Every row comes from one small tree of marks. The marks that hang from a mark follow it in brackets, in alphabetical order. Every link used is in the known rows. Which tree was each row made from?
Known rows
tamaf(nudopup(rodur) pako(gedid)): [  2.8  -2.1  18.1  12.5  35.4 -18.8 -30.3  -7.2   0.9   2.1  31.8 -16.7
  17.7 -14.9 -10.1 -16.0  26.2   4.8 -18.5  15.9 -12.5 -46.6  31.1  28.7]
rodur(nudopup): [ 13.9  -1.2  11.5  16.3  16.9  13.9 -25.2 -33.7  15.2  12.6  13.8   3.4
   4.8  -7.3   3.4 -23.3  -6.9   4.9   2.0 -16.4  -5.1  -4.6  14.9  10.7]
pako(gedid(nudopup(rodur) tikal(tamaf))): [-19.0   9.2  51.9  14.7  33.0   4.0 -56.7  -2.5   7.8  -8.9  28.8 -14.9
  30.9  -4.2 -16.8  14.7  31.7 -38.8 -15.8  -2.8  24.0 -15.8   2.6  27.4]
rodur(nudopup(tamaf(pako(gedid) tikal))): [ 20.8   6.6  21.9  18.9  -4.8  -8.7 -32.1 -36.5  -0.2  29.3  12.7 -17.0
  18.1 -32.9 -25.4 -13.3  36.7  -6.0 -18.0 -18.8  -5.7 -11.4  74.4   3.3]
lamed(tikal(tamaf(pako(gedid)))): [ 11.4 -14.3   8.9  18.2  21.2 -32.5 -20.0 -17.3  12.0  21.0  12.8 -38.1
   8.7  15.0 -22.0   1.0  28.6  -1.7 -15.4 -21.9   9.1 -46.0  22.6  -1.9]
lamed(tikal(gedid tamaf(nudopup pako))): [ 32.0  -8.3  -2.2  18.1  43.9 -19.1 -12.9 -27.0  12.3  13.8 -11.8 -21.4
   1.9  -8.1 -26.1   7.5  21.9  14.4 -17.2   9.5 -10.8 -58.5 -13.0  35.1]
tikal(tamaf): [ -2.6  -3.9  13.0  29.5   6.7  -2.8  -9.0 -14.5   8.6  -6.4   9.3  -5.6
  24.5  -6.4  -7.5   9.0  -7.9 -19.2   3.3 -14.1   2.9 -17.0 -15.2  11.5]
lamed(tikal(tamaf(nudopup(rodur) pako))): [  8.6   1.9  15.1  27.9  29.4   2.6 -31.3 -32.2   8.9   1.6  13.3 -47.4
  10.5  -1.7 -17.4  13.3   1.3  14.1 -21.1   9.6  -6.2 -62.0  -9.7  27.1]
tamaf(nudopup pako tikal(lamed)): [  0.2   3.2  20.5  12.2   5.7   4.1 -10.4 -40.1  37.4   9.1  -0.9  -8.7
  27.9 -38.9 -21.8  -3.5   6.1  13.0 -29.4  -2.2 -27.7  -4.3  27.6  45.1]
gedid(nudopup(rodur tamaf(pako)) tikal): [-13.0  26.3  62.0   7.4  17.7  11.4 -69.3 -24.4  -6.8  -7.9  29.1 -36.0
   6.7 -24.6 -14.0   4.9  28.7 -28.7  -4.0  17.0  26.6   8.8  -1.9  18.5]
lamed(tikal(gedid tamaf)): [ 11.9 -16.0  -7.8   1.2  25.3 -18.9 -13.9 -18.4   7.2   9.2  -3.4  -1.6
   9.2  16.6 -11.3  12.8  10.5  -3.9  -5.3  -9.1   0.7 -40.4 -12.0  21.9]
gedid(nudopup): [ -6.4   2.7  24.6   9.1  24.8  -1.8 -32.1 -16.2  18.5   1.8  17.1  -3.2
  16.9 -19.2  -7.9 -14.3  19.1  -6.8  -5.7  -6.4   6.4  19.0  -8.9  34.9]
rodur(nudopup(tamaf(tikal))): [ 17.8  14.5  18.5  21.8 -21.6  17.4 -19.8 -41.5   2.4  15.3   5.8  -0.7
  21.7 -37.0 -16.7  -7.7   3.2  -9.8 -12.5 -21.8  -7.7   5.7  39.8  13.9]
gedid(nudopup tikal): [ -6.4  10.4  47.6   8.2  26.5  13.7 -38.7 -11.5  15.2  -2.3  15.2  -6.0
   6.3 -20.6 -19.3 -14.2  18.3 -24.2 -16.6  -5.6  21.4  23.2 -14.8  29.3]
pako(gedid): [ -0.5 -10.1   8.2   6.0  12.5 -29.5  -9.7   2.8   4.7   7.4  23.8   8.3
  17.4  -0.7  -4.7 -22.0  21.4 -15.1  -7.8 -17.1   2.1 -12.6  29.7  12.2]
pako(tamaf(nudopup(rodur) tikal(lamed))): [-13.9  22.4  29.1  18.9  -8.5   5.6 -19.8 -33.9  31.4  13.3  31.6   4.6
  36.9 -32.9  -2.4  11.6 -13.0  13.8 -35.6  -5.6 -40.8  -5.5  31.2  76.4]
tamaf(nudopup pako(gedid(tikal))): [ 20.7   4.3  36.4  22.5  30.7 -12.4 -15.8  -2.1   6.8   9.4  13.1 -12.9
  -0.7 -24.5 -32.4 -26.0  30.3 -13.6 -31.3   1.4   5.4 -26.6  24.7  22.6]
tikal(tamaf(nudopup)): [ 15.5   5.2  13.0  43.5  10.7  -0.2   5.6 -11.8  14.4  -6.9   3.5  -7.8
  28.6 -23.0 -14.9   4.2  -7.6 -13.1 -12.1  -4.5 -13.8 -29.3 -18.1  35.8]
nudopup(rodur tamaf(tikal)): [-15.8  10.9  21.6   2.4 -25.5   6.8 -27.9 -21.9 -16.0 -10.0  24.8  -6.6
  34.0 -28.0 -11.3  11.2   3.4 -21.8 -12.3   0.3  -2.1  -8.4  27.3  18.8]
lamed(tikal): [  6.5  -5.5   1.6   0.6   5.5  -9.2  -9.0 -19.3  11.0  13.5  17.0 -13.6
  -0.1  12.8  -5.1 -17.2   3.7   5.2 -14.8 -20.7   4.8 -15.1   4.1  11.9]
rodur(nudopup(tamaf(pako))): [ 23.8  11.1  20.6  28.8   3.2   3.1 -31.9 -43.0   1.2  17.1  13.1 -22.4
   0.9 -18.5  -3.4 -15.7   8.3  -2.1  12.0  -9.6   1.3  -3.0  25.0  -2.2]
tamaf(pako(gedid(nudopup))): [ -5.2  -5.7  27.9   8.1  42.2 -28.5 -43.7 -13.5  17.8  15.4  22.2 -16.7
  11.7 -17.9 -17.9 -19.2  51.1  -2.4 -11.3  -4.6   9.4   3.3  23.5  21.5]

Write each row's tree
[ 25.6   5.3   5.2  35.1   8.3  -3.0   6.3 -19.4  18.6   8.1   2.3 -23.7
  15.6  -6.0 -20.1   1.1  -1.0   0.7 -24.8 -15.5 -10.3 -41.6 -14.3  33.6] => lamed(tikal(tamaf(nudopup)))
[-17.8   5.1  28.4   4.8  -9.1   4.4 -43.3 -32.7 -15.7  -6.8  21.0 -24.7
  23.6 -32.6 -18.8  11.9  11.6 -10.5 -10.3  10.3   0.2 -16.5  32.0  11.6] => nudopup(rodur tamaf(pako tikal))
[ 12.5  18.3  24.6  37.6  -0.8  -3.3  -1.7 -20.3  14.3  20.6  16.7   2.8
  17.0 -53.4 -30.7  -8.5  -5.2   9.5 -44.9 -11.0 -29.2  -4.8  22.0  64.1] => pako(tamaf(nudopup tikal))
[  4.4  10.1  38.3  30.0  19.3   3.2 -21.6   3.4   0.9 -11.1  22.9  -7.9
  29.7 -11.1 -20.5   6.6  11.6 -33.1 -25.0   3.4   2.8 -51.2   6.9  34.7] => pako(gedid(tikal(tamaf(nudopup(rodur)))))
[ 17.1   9.4  23.1  21.6  -5.3  15.3 -33.3 -52.3   3.4  20.2   3.9 -21.7
  11.3 -40.0 -24.1  -5.6  11.6   1.6  -9.3 -10.4  -5.6  -1.3  43.8   5.8] => rodur(nudopup(tamaf(pako tikal)))
[-25.4  -9.0  19.9 -24.2  42.7   6.4 -61.0 -24.7   2.6  -3.6  11.3  14.2
  30.4 -31.6 -18.5  12.1  29.8  -0.8 -19.7  22.1  -4.8  -5.5   8.0  52.7] => tamaf(tikal(gedid(nudopup(rodur))))
[ -7.9 -11.7  -0.2   2.9  15.1 -16.4  -8.5 -24.5  27.9  -1.1  -1.8  18.8
  32.7  11.1  11.9  24.3   2.8 -14.2  14.9  -8.8 -14.1 -13.7  -8.6  31.4] => tikal(gedid lamed tamaf)
[ 20.5  13.1   6.6 -10.1  15.7 -27.0 -30.4 -20.3   2.2  19.3   6.8  -5.3
   5.1  -5.0  -7.2  -4.6  48.5  -9.6  -8.0  -4.4   6.3   3.0  -0.5  38.1] => lamed(tikal(gedid(nudopup(tamaf))))
[ -7.2   3.7  18.6   9.1   8.9  17.8 -22.3 -21.1   2.6  -9.4  17.3   0.8
  32.6 -41.0 -21.1  -1.0  -3.5   1.4 -34.2  12.7 -21.0 -26.9  18.1  47.9] => tamaf(nudopup(rodur) tikal)
[ -3.4  14.0  37.0  13.9   1.9  -2.1 -41.9 -34.2   6.0   6.7   7.0 -27.5
  20.8 -52.5 -32.0   1.7  36.3 -10.9 -18.8  -1.2   5.0  20.9  21.9  25.8] => gedid(nudopup(tamaf(pako tikal)))
[ -3.4  -4.7  21.3   8.8  26.7  -8.1 -35.9 -16.6   1.0   4.1  21.8 -14.8
  27.8 -38.3 -32.9  -7.2  29.2   6.3 -39.1  15.3 -16.5 -45.3  50.2  35.9] => tamaf(nudopup(rodur) pako(gedid) tikal)
[ 32.6  -2.7  -7.5  15.6  29.2 -16.3   0.3 -17.5  11.6   8.7  -9.2  -2.7
  11.1  -0.9 -19.0   5.6  11.9   3.2 -20.4  -0.3 -15.1 -52.2 -16.7  44.3] => lamed(tikal(gedid tamaf(nudopup)))
[ -3.1 -11.3  19.2  12.9  59.4 -14.6 -49.0 -27.4  14.0   1.8  -3.7 -11.4
  15.3 -19.0 -19.4  17.2  33.4  -3.7   6.9  13.4   6.0 -14.0 -21.7  32.0] => tikal(gedid(nudopup) tamaf(pako))
[ -0.6   7.1  18.0  33.8  16.8   8.9 -16.7 -14.5   7.1 -17.6  18.0 -12.8
  33.6 -15.7  -5.2  15.7 -11.5 -11.4  -7.6  11.3 -14.9 -44.3 -18.3  36.9] => tikal(tamaf(nudopup(rodur)))
[  3.2  21.8  25.0  26.8 -12.5  -4.0   2.0 -31.1  40.3  24.5  17.0  10.5
  29.4 -40.1 -11.6   0.1  -7.7  12.3 -40.3 -19.3 -38.9  10.3  29.8  74.3] => pako(tamaf(nudopup tikal(lamed)))
[ -4.0  35.0  52.0   7.9 -16.2   4.4 -28.6 -24.8  28.6   2.7  16.4  -6.4
  23.6 -13.8   2.8   0.2  23.9 -37.2  -4.9 -18.3  13.0  45.3  -0.4  35.5] => gedid(nudopup(tamaf) tikal(lamed))
[-17.1  16.7  36.2   9.8   1.8 -25.2 -31.5 -23.7  47.2  36.6  29.3   9.1
  36.5 -27.0 -11.1   0.2  36.0   1.9 -37.5 -31.8 -19.2  31.8  54.4  65.9] => pako(gedid(nudopup) tamaf(tikal(lamed)))
[-11.6  -4.2  14.1 -13.3  11.3  -7.9 -47.5 -29.4 -22.8  -4.2  11.1  -3.9
  20.8 -28.9 -17.4  18.6  23.9  -8.4  -4.4  25.2  -4.0 -27.1  30.1  19.1] => nudopup(rodur tamaf(pako tikal(gedid)))
[ 12.9  -6.8  15.1  17.1  22.2 -18.0 -11.5 -15.1  10.2  15.5   5.9  -9.2
  21.1 -45.5 -42.3 -17.9  32.4   4.1 -42.2   1.3 -16.3 -28.8  49.8  32.4] => tamaf(nudopup pako(gedid) tikal)
[-33.7  -6.1  20.3 -32.2  29.4   4.1 -59.0 -35.4  29.0  -0.6  11.2  22.4
  41.1 -19.3   0.4  20.4  25.6   1.0 -14.6  11.8 -15.1   8.5  18.0  63.3] => tamaf(tikal(gedid(nudopup(rodur)) lamed))
[  4.5  -4.2   9.3  -5.5   6.7 -17.4 -25.9 -28.7 -13.1   8.6  -3.6   1.0
  13.8 -36.9 -27.0   8.3  29.7 -10.2  -8.7   9.8  -4.9 -11.2  29.5  18.1] => nudopup(tamaf(pako tikal(gedid)))
[-22.9  11.7  53.9  17.3  31.1  27.8 -58.6 -18.6   9.4 -18.2  21.8 -20.1
  25.6 -10.2 -14.3  22.7   5.5 -32.9  -8.8   4.7  23.1  -5.0 -27.8  30.4] => gedid(nudopup(rodur) tikal(tamaf))
[ -3.2   3.5  22.4  18.3  -1.7 -28.7 -13.6  -7.7   7.4  30.0  31.1   8.6
  18.7 -28.1 -23.6  -8.4  17.2  -3.5 -37.1 -27.8 -12.8  -4.1  54.7  39.2] => pako(gedid tamaf(tikal))
[ 10.7  12.0  39.7  15.2  -1.9 -23.7 -21.4  -4.3 -11.7   8.8  22.1 -19.3
   1.8 -13.4 -19.8 -15.3  37.7 -37.3  -8.6  -9.9  20.8  -7.3  35.3  -4.5] => nudopup(tamaf(pako(gedid(tikal))))
[ -5.3  28.9  56.7   8.9  -0.3   1.4 -43.1 -35.2  29.0   5.0  13.8 -24.6
  14.1 -17.4  -5.3   0.0  31.4 -29.3  -3.2  -9.1  15.7  38.3   4.3  24.8] => gedid(nudopup(tamaf(pako)) tikal(lamed))
[  0.0  10.6  45.2  34.0  32.8  22.4 -37.6 -20.6   3.1 -15.8  14.1 -33.3
  13.6 -22.4 -24.8  15.7  -7.4 -16.7 -15.3  19.9   5.8 -45.1 -18.7  25.8] => gedid(tikal(tamaf(nudopup(rodur) pako)))
[-16.7   3.7  26.9   2.0  10.4  14.0 -32.3 -42.4  29.6  -3.1  12.3 -13.8
  35.9 -31.8 -11.9   8.1   0.8  15.4 -28.2  12.1 -27.8 -18.8  28.4  47.1] => tamaf(nudopup(rodur) pako tikal(lamed))
[ 16.7  -6.5   0.3  -0.1  25.0  -4.1  -5.0 -18.2   4.9   5.0 -10.0  27.0
  20.3 -44.7 -31.4  -5.7  15.0   2.7 -30.8  11.3 -25.7 -22.6  15.2  56.4] => tamaf(nudopup tikal(gedid))
[  9.0   4.3  17.2  17.0  -2.4 -39.0 -15.5  -8.2  -7.4  11.6  22.9 -17.7
  13.5 -11.6  -8.2 -15.5  39.8 -21.9   1.3 -10.3   6.7 -13.1  41.2  -1.1] => nudopup(tamaf(pako(gedid)))
[-24.5  13.0  39.5   9.8  20.4 -15.2 -57.7 -14.8  10.0  22.9  46.1  -3.9
  29.8 -32.0 -19.5   3.8  34.4   1.7 -38.0  -9.5  -8.0   2.8  46.6  60.9] => pako(gedid(nudopup(rodur)) tamaf(tikal))
[ -8.1   2.4  34.6  15.7  -2.4 -11.7  -8.1  -7.8  31.7   3.2  14.0   2.4
  34.1  13.8  -3.8  10.2  12.4 -39.8  -9.2 -31.0   8.0  -8.2  17.0  16.4] => pako(gedid(tikal(lamed tamaf)))
[-24.1  11.5  52.0  -2.5  32.5  23.3 -60.9 -13.4   6.0 -13.5  30.4 -10.3
  11.8 -13.8 -10.3  -3.4  12.1 -20.9 -11.7  10.6  21.7   9.5 -13.1  32.1] => gedid(nudopup(rodur) tikal)
[ -5.6   5.1  21.5   3.4 -26.2 -29.8 -14.0 -28.1  18.1  18.8  12.3  -9.6
  36.5 -20.6 -10.9   1.9  37.8 -17.2 -15.1 -21.9 -10.9   3.2  67.1  14.7] => nudopup(tamaf(pako(gedid) tikal(lamed)))
[-14.2   2.0  42.5  20.5  10.3   9.9 -25.8 -33.4  31.7  -2.6   5.2 -22.3
  17.5   3.0  -8.6  17.1  -5.1 -23.2   0.2 -14.4  10.5  -4.1  -7.2   8.3] => gedid(tikal(lamed tamaf(pako)))
[-15.4  15.9  48.3   0.2  14.2  12.4 -36.2 -23.8  41.9   2.5  14.3   0.4
  18.0  -7.0  -1.7  -6.1  14.4 -22.0 -11.5 -15.8  10.9  37.1  -6.1  40.2] => gedid(nudopup tikal(lamed))
[ -9.7  19.3  30.8   4.6   4.6 -24.8 -45.9  -1.5  -4.5  -0.2  41.5  -9.5
  33.7 -11.9   4.6  -3.5  48.0 -29.2  -2.1  -1.5   7.6   0.2  26.8  29.0] => pako(gedid(nudopup(rodur tamaf)))
